Each row was made from one path, in order. Every step used is in the known rows, and no mark comes twice. Write each row's path.
Known rows:
J > L: 13.7; -24.8; 14.7; 5.7; -38.2; 2.2; -1.4; 23.9; 5.2; -6.4; -10.5; -37.9; 7.4; 18.0; -16.9; -13.4; 7.1; 26.2; -2.4; 4.6; 13.4; -38.5; 6.6; -21.4; 39.9
L > A: 34.5; 2.8; -1.9; 4.6; -13.1; 4.9; 10.6; 34.8; 38.1; -7.0; 10.7; -40.7; 10.2; 15.7; -9.7; -10.8; 19.6; 0.3; 19.1; -6.8; 3.2; -4.0; 23.9; 1.1; -24.7
M > L > G: 15.3; -14.4; -27.9; 20.4; 0.5; 7.1; 12.7; 24.8; 8.0; -28.8; -11.0; -23.4; 32.7; 2.5; -0.2; -19.5; 13.2; -2.6; 16.7; 13.7; 11.5; -10.8; 24.3; -8.9; 16.6
K > A > L: 9.6; -28.3; 33.9; -30.7; -46.6; 1.8; -4.0; 2.6; 16.0; 3.2; 13.1; -42.9; 34.9; 58.6; -17.2; -29.8; -12.3; 43.2; 13.3; 27.6; 0.9; 26.0; 40.0; -16.7; 39.4
Z > L: -0.2; 3.3; -11.3; -7.7; -29.2; -4.2; -11.2; 33.3; 5.2; 1.2; -17.5; -49.8; 9.3; 6.7; -26.2; -4.1; -0.8; 3.0; 3.4; 15.7; 0.2; 21.8; 23.1; -0.5; 8.6
V > J > L > A: 41.3; -16.9; 1.3; 19.2; -8.2; 27.4; 0.7; 15.7; 16.2; -42.5; 17.9; -17.1; 11.5; 20.8; -23.4; -15.4; 20.4; -4.3; 32.0; -37.1; 17.0; -30.7; 2.6; -32.7; 13.4
Z > L > M > S: 7.7; 45.8; -53.1; 3.6; -24.4; 8.6; -20.5; 37.9; 53.2; -31.1; -6.4; -48.7; 62.8; 13.0; -18.7; -23.9; 10.9; -8.6; 25.6; 3.3; -3.8; 36.5; 39.6; -15.8; 25.0
K > A > L > J > C > G: -4.9; -53.5; 31.9; 6.1; 21.6; 10.7; -4.4; 5.9; -6.6; -49.4; 36.8; -14.3; 31.6; 33.8; 8.5; -33.3; 31.5; 45.9; 19.1; -10.2; 8.3; 21.4; 8.9; 6.3; 66.6
G > C: 33.0; 23.7; 18.3; 0.3; -38.7; -5.7; 17.8; 21.8; 16.7; 6.0; -19.8; -24.6; 24.6; 2.1; -4.5; -9.6; -18.7; 15.9; -4.4; 6.7; 4.8; 28.2; -6.2; -5.3; 28.4
V > J > L > A > C: 41.9; -13.6; -35.6; 15.0; -12.6; 28.2; 20.0; 11.3; 9.0; -41.7; 5.3; 0.3; 25.3; 36.6; -19.2; -32.0; -20.9; -19.4; 35.7; -12.0; 3.0; -37.8; 16.0; -46.5; 9.1
K > A > C > J > L: 16.8; -42.7; -9.5; -30.2; -49.4; -12.8; -8.5; -0.8; -12.9; -7.8; -20.4; -12.2; 34.2; 42.3; 7.2; 16.8; -18.8; 25.1; 17.4; 44.6; 10.2; -38.3; 20.2; -11.4; 61.8
V > J > L: 26.2; -29.7; 13.0; 15.3; -26.4; 15.4; 7.9; 15.7; 0.6; -21.5; -11.5; -15.1; 12.1; 15.4; -28.0; -19.0; 5.4; 10.2; 22.4; -9.4; 24.1; -22.8; -12.1; -38.4; 53.4
C > J > L > M: 21.0; 0.5; -5.4; 15.1; -2.2; -5.8; -8.2; 33.3; 17.9; -21.9; 6.8; -16.1; 11.0; 8.1; 6.9; 20.8; 33.5; 11.0; 18.8; -4.3; 11.1; -36.4; -10.1; -12.4; 41.9
A > C > G: 13.5; -29.6; -33.3; 12.2; -5.1; -27.7; 34.6; 25.7; 2.6; 2.7; -25.1; -17.9; 21.9; 5.0; 22.2; -32.1; -23.0; 6.1; 13.6; 10.9; 4.3; -2.4; -1.5; 1.3; 17.1
J > C > G: -1.2; -32.5; 16.3; 22.6; -5.6; -12.1; 11.7; 29.5; -12.1; -15.6; -2.8; -22.6; 9.9; -8.1; 12.8; -14.1; 40.7; 29.6; -1.6; -2.0; 23.1; -2.2; -18.5; 3.4; 44.9
J > C: -0.2; -9.3; 23.8; 8.6; -35.0; 4.0; 11.8; 27.4; -0.2; -11.0; -6.2; -25.1; 13.6; 9.9; -12.4; -14.0; 27.0; 21.3; 2.4; 30.4; 17.1; 2.3; 6.6; -18.1; 45.2
V > J: 31.7; -12.8; 6.7; 10.9; -16.6; 3.2; 23.7; 25.0; 18.8; -5.4; -17.4; -17.0; 19.8; 2.9; -21.4; -20.2; 3.0; 2.4; 35.5; -0.7; 19.6; 22.3; -8.2; -22.6; 30.5
G > C > J > L > Z: 26.2; -21.8; 10.6; 27.5; -38.6; -6.8; 12.9; 23.7; 7.5; -13.2; 11.5; 6.0; 16.3; -4.0; 27.3; 28.1; 8.5; 34.9; 4.8; -21.9; 13.4; -14.2; -17.1; -1.5; 80.8
M > S: 17.0; -5.3; -18.3; -4.3; -56.6; -11.3; 17.3; 26.6; 59.5; -9.2; -20.9; -43.3; 57.5; 11.8; 1.1; -20.9; 10.8; 15.5; 21.1; 7.2; 15.5; 20.3; 22.3; -10.8; 31.6
A > L: -2.9; -25.3; 20.4; -5.6; -37.4; -6.9; 22.3; 25.4; 22.9; 8.4; 8.0; -34.3; 25.0; 35.3; -7.5; -25.3; -8.4; 24.9; 10.7; 5.8; -3.7; 22.4; 18.1; -25.5; 12.1
K > A > L > G > C: 31.1; 1.4; 22.9; -8.7; -11.5; 11.2; -0.8; -5.3; 9.5; -18.6; 23.8; -16.9; 43.1; 50.2; -10.5; -20.4; -28.3; -3.3; 0.2; 28.2; -8.9; 50.0; 25.6; -15.1; 48.6
A > L > M > S: 5.6; 18.9; -22.6; 6.5; -34.5; 5.8; 11.4; 28.1; 71.2; -24.1; 20.7; -29.4; 72.1; 39.1; 2.6; -44.3; 7.0; 16.3; 30.6; -6.0; -7.7; 37.5; 33.0; -38.4; 28.1

Which path is each row?
20.5; -8.3; 26.9; 0.7; -43.2; -16.3; -1.5; 13.3; -4.8; -8.6; -12.2; -6.5; 21.4; -2.3; 20.9; 33.9; 3.3; 21.0; -7.4; -13.4; 13.1; -13.4; -29.3; -4.4; 50.0  G > C > J > L
19.4; -29.7; 4.5; 7.0; -15.0; -8.0; -8.2; 25.8; 20.6; -24.5; 19.6; -23.7; 4.8; 13.3; 12.6; 33.9; 40.7; 5.4; 21.3; -25.9; 12.2; -47.7; -0.9; 0.1; 0.4  C > J > L > A
16.3; 16.1; -15.8; 10.1; 10.8; -13.8; -6.6; 29.3; 0.7; -21.0; -2.3; -7.7; 20.9; -14.3; 7.8; 44.5; -4.8; -50.2; 1.8; 7.6; -3.0; 42.5; -13.3; 18.9; 16.1  Z > L > G > C > J
17.5; -46.9; -3.5; 22.9; 12.4; -14.1; 6.4; 30.6; 9.3; -24.2; 7.7; -8.1; 1.4; 2.2; 7.5; 33.7; 30.8; -28.1; 15.1; 9.0; 15.0; -38.2; -12.3; -1.7; 35.9  C > J > L > G
11.1; -1.5; -30.4; 12.4; 17.1; 3.2; -6.3; 38.3; 11.1; -18.6; 0.8; -39.1; 5.6; 3.6; -29.4; -3.7; 0.4; -46.6; 6.4; 25.3; -3.6; 22.4; 25.6; 1.3; 6.1  Z > L > G
4.6; -35.5; 2.5; 22.1; -34.9; 3.2; 39.1; 35.0; 36.6; 7.2; 34.9; -21.9; 17.6; 31.2; -1.3; -35.8; -4.6; 37.9; 18.5; 1.5; -2.3; 21.3; 31.6; -20.0; 41.5  A > L > Z
19.7; 0.9; -16.4; 13.1; -3.9; -10.5; 11.1; 15.7; 1.1; -31.6; -16.8; 7.4; 48.4; -17.9; 37.0; 30.2; 8.6; -5.7; 15.2; -3.2; 7.9; 9.8; -12.8; 4.7; 29.2  M > L > G > C > J
-3.6; -32.0; 36.8; -7.6; -5.9; 29.8; -3.9; 2.8; 7.4; -41.0; 30.9; -16.3; 34.4; 49.6; -17.9; -31.9; 17.7; 41.7; 22.9; 21.2; 5.3; 23.9; 35.1; -15.1; 64.8  K > A > L > J > C
27.6; -10.0; -32.9; 6.6; -25.7; 14.7; 10.9; 19.2; 11.4; -28.5; 4.1; -20.7; 18.7; 39.6; -7.0; -24.8; -18.3; -6.9; 12.8; 5.0; -4.5; -53.8; 33.7; -31.1; -3.1  J > L > A > C
7.5; -36.3; 7.4; 38.8; 40.4; -1.7; 17.9; 36.0; 3.3; -41.0; 9.3; -10.1; 8.4; -17.9; 14.5; -19.1; 47.9; 19.8; 17.2; -21.7; 18.9; -0.9; -18.0; 20.4; 46.7  L > J > C > G
-9.7; 0.3; -7.9; 13.8; 11.6; 24.9; -12.2; 35.4; -1.9; -45.1; 2.8; -21.2; 11.0; -0.1; -28.1; -11.5; 23.5; -1.3; 11.8; 6.8; 1.0; 21.1; 17.7; 3.0; 35.7  Z > L > J > C
8.7; -4.6; -61.9; 8.7; 13.8; -7.7; -1.5; 30.8; 0.9; -21.6; 0.1; -31.4; 20.2; 14.3; 7.0; -21.0; -16.1; -22.1; 14.9; -19.7; -11.1; 0.9; 22.8; 8.4; -31.8  Z > L > A > C > G
5.0; -24.4; 7.4; 12.6; 8.2; 7.8; 26.9; 31.6; 39.1; -16.4; 20.0; -19.4; 20.5; 23.1; -6.2; -35.0; -0.5; 18.1; 31.1; -13.1; -9.6; 25.0; 18.3; -8.0; 13.4  A > L > J
-16.3; -50.5; 20.4; 34.6; 33.9; 3.4; 22.1; 26.9; 4.3; -42.6; 34.1; -4.7; 19.8; 10.5; 18.8; -34.4; 36.8; 31.0; 16.6; -32.8; 5.6; 17.4; -12.2; -1.4; 42.5  A > L > J > C > G
38.3; 3.7; 6.1; 24.4; -1.7; 11.4; -0.1; 17.0; 1.8; -34.2; 3.5; -12.6; 14.1; 8.0; -8.1; -5.0; -9.0; -24.2; -15.5; 6.1; 3.9; -16.8; -6.0; -19.6; 51.7  J > L > G > C
24.0; 15.5; -7.5; 21.3; -5.8; 15.3; -8.6; 31.0; 16.7; -23.1; 3.6; -30.0; 11.8; 20.0; -19.6; -20.5; 16.4; 12.8; 7.0; 1.5; 4.8; -35.8; 12.1; -29.0; 42.3  J > L > M
11.2; -51.6; -36.5; 23.9; -37.4; -8.9; 30.5; 28.8; 9.8; -7.4; 4.3; 11.4; 18.3; 15.0; 24.0; 7.9; -8.8; 19.1; 24.8; 13.6; 4.1; -42.2; 11.0; -14.6; 65.2  A > C > J > L > Z
24.2; 5.4; 13.6; 18.7; 0.6; 4.9; 27.1; 18.9; 16.0; -15.5; 23.0; -7.8; 28.5; 24.4; -0.1; -22.1; -26.5; -22.5; -2.8; 8.3; -11.3; 41.6; 4.5; -19.6; 23.5  A > L > G > C
51.3; 0.5; 4.7; 35.5; 11.7; 27.1; 10.3; 8.1; -2.7; -47.4; 1.7; 10.9; 19.6; 4.2; -17.4; -11.8; -11.1; -36.4; 10.3; -9.5; 11.9; -1.3; -25.4; -33.1; 63.3  V > J > L > G > C
8.1; -12.3; 12.4; 23.9; 9.7; 17.7; 18.2; 36.5; 14.3; -36.8; 4.5; -14.2; 11.7; 0.4; -13.9; -19.6; 36.7; 10.6; 20.3; 11.4; 12.6; 3.4; 8.5; -1.4; 43.3  L > J > C
23.1; 18.5; -28.5; 16.9; -33.7; 13.0; -9.8; 25.5; 51.7; -41.4; 2.7; -35.2; 57.8; 24.4; -9.6; -27.0; 23.7; 13.6; 19.8; -8.3; 9.5; -23.8; 20.5; -34.9; 54.3  J > L > M > S
26.0; -11.6; 28.1; -13.4; -5.5; -9.0; 1.3; -2.8; 10.0; -18.4; 26.3; -1.9; 43.7; 35.4; 19.7; 25.2; -10.6; -5.4; 13.5; 21.2; -3.2; 50.0; 3.9; 4.8; 46.8  K > A > L > G > C > J
8.9; -24.5; -27.0; 20.3; -43.0; 14.0; 21.3; 32.6; 18.2; -12.9; -2.9; -22.6; 31.6; 2.6; 7.0; -27.7; 13.9; 59.4; 25.6; -4.4; 14.0; -9.8; 38.1; -11.0; 51.3  M > L > Z
7.5; -1.6; -23.4; 8.2; 16.0; 8.7; -5.7; 40.5; 21.1; -24.2; -7.2; -37.1; 10.5; -2.3; -27.2; -11.4; 0.6; -5.3; 21.5; -5.2; -4.8; 26.0; 24.1; 14.0; 5.7  Z > L > J
12.9; 45.1; -31.4; 5.5; 4.1; 7.9; -19.8; 42.0; 17.8; -13.7; -1.1; -46.1; 12.9; 8.3; -31.7; -15.3; 3.2; -9.5; 14.3; 14.5; -7.0; 23.6; 26.3; -9.7; 10.1  Z > L > M
-8.7; -39.9; -10.4; 33.9; 23.1; 9.1; 7.2; 24.7; -15.4; -63.0; -3.0; -4.8; 33.6; -20.5; 27.3; -30.0; 52.5; 50.0; 20.3; -38.0; 20.2; -16.1; -7.4; 9.6; 49.7  M > L > J > C > G
